Each row was made from one path, in order. Every step used is in the known rows, and no mark comes twice. Write each row's path.
In the rows, 128 means zero.
Known rows:
B/S/P/M/T: [146 156 168 177 109 149 156 102 128 120 133 135 105 190 136  67 117 160]
T/S: [106 156 138 186 113 115 137 175 126 109 142 105  89 158  96  65 102 134]
S/P/A/B/M/T: [157 150 128 157 111 178 148 108  91 113 107 130 107 148 118  83  82 150]
P/A: [152 149 129 154 129 121 119 130  86 101 120 103  98 121 123  89  92 138]
B/S: [136 153 156 193 120 131 131 161 133 107 123  98 102 148 110  84 104 143]
A/P/S: [131 155 154 176 123 130 128 140 126 104 115 126  68 186 140  59  85 158]
T/S/P/A/B/M: [139 153 123 171  98 151 149 150 100 107 110 109  89 157  84  41  86 132]
T/S/P: [109 160 138 166  95 131 137 136 106 110 131 115  95 170  98  33 105 139]
A/P: [130 145 146 176 134 129 120 163 115 119 102 119  79 157 122 106  83 161]
T/A/B: [117 156 119 169 128 142 132 180  85 111  92 104 109 128  79  87  93 149]
M/P/A/B/S: [209 159 134 208 127 129 122 163 109 126 108 114  87 149  93  75  74 151]
S/P/M/T/A: [124 155 140 138 119 147 157  84  78 119 126 146 114 178 138  73 114 171]
M/T/S/P/A: [122 164 140 161 104 129 146 100  90 115 159 121  83 190 125  44 102 139]
P/M/T/S: [114 154 156 192 126 128 169 142 150 122 160 138  82 188 135  87 114 152]
B/M: [124 136 136 176 130 154 150 164 126 106 114 116 119 123 115 131  85 158]
P/M/T/A/B/S: [133 156 151 192 135 145 166 156 126 125 125 133  95 180 116  90 112 158]
M/T: [121 153 149 177 128 144 140 130 120 119 149 128 103 156 139 119  99 156]
B/A/P: [104 149 133 145 149 123 124 124  90 107 109  99  78 138 105 123  77 173]
S/P: [132 154 139 146 104 153 125 111  93 109 108 125 122 140 119  70  99 156]
A/P/M: [140 140 154 175 142 128 137 158 132 121 100 139  74 167 136 106  94 168]
T/A/P/M: [117 145 134 156 150 115 141 158  81 119  97 125  85 171 119  92  99 172]

Write each row's path:
[162 141 121 176 130 158 141 170 112 103  95 108 100 113 102 108  76 138]	P/A/B/M
[142 148 143 145 112 152 142 105 111 113 106 145 116 149 131  70 111 162]	S/P/M
[118 149 160 194 136 120 157 158 143 131 138 141  51 214 138  92  97 163]	A/P/M/T/S
[156 145 127 181 131 165 149 153 111 111 117 120  97 135 118 117  76 143]	P/A/B/M/T
[106 165 147 172 101 140 150 116 110 123 161 129  91 192 121  57 105 147]	M/T/S/P
[185 141 125 181 141 135 142 147  96 115 118 121 110 134 115 118  67 171]	B/M/P/A
[140 163 125 164  95 138 133 141  95 110 113 107  80 160  85  19  95 125]	T/S/P/A/B
[131 157 137 153 116 166 158 108  90 123 109 149 112 172 120  69 109 166]	S/P/M/T/A/B
[144 157 122 187 129 151 157 166  97 111 103 121 112 158  88  68  73 173]	T/A/B/M/P/S
[107 150 130 156 144 113 122 165  60 116  98 104  86 162 103  91  88 167]	T/A/P
[147 149 114 189 139 151 149 187  85 123  93 118 121 136  75 108  71 175]	T/A/B/M/P
[130 161 128 153 100 119 130 120  81 103 130 105  86 166 101  22 101 130]	T/S/P/A
[154 159 159 195 105 174 155 136 149 126 110 142  97 178 115  66 107 151]	A/B/S/P/M/T
[164 152 123 170 125 144 122 158 105 107  99 106  92 117 103  88  84 131]	P/A/B
[155 154 128 133 109 140 119  91  66 103 107 116 109 136 124  54  96 144]	S/P/A
[164 146 121 150 109 174 137 125  85 104  86 118 111 127 103  74  81 145]	S/P/A/B/M
[101 162 149 165 134 124 145 115  82 113 139 123  75 211 142  70  92 169]	M/T/A/P/S
[203 157 123 190 132 132 120 156  99 126 104 120  94 133  99  90  69 157]	M/P/A/B
[125 149 135 167 113 145 165 115  96 111 149 122  96 179 123  74  90 149]	B/M/T/S/P/A
[121 140 146 183 133 159 163 144 128 115 141 127 115 150 135 146  87 165]	B/M/T
[153 160 147 189  97 168 131 157 130 116  91 117 102 151  87  56  97 142]	A/B/S/P
[133 166 137 175 101 145 147 123 103 120 140 122  76 185 109  42  95 135]	M/T/S/P/A/B
[118 155 142 164 101 132 153 132 123 113 129 131  93 178 110  35 114 146]	T/S/P/M
[134 146 155 176 135 142 159 126 140 120 143 146 101 164 152 119 110 163]	P/M/T
[142 150 127 193 122 150 159 168 122 113 131 112  79 156 102  88  79 132]	P/A/B/M/T/S
[130 160 157 164 115 139 158 101  92 120 130 128 109 194 124  56 120 164]	B/S/P/M/T/A
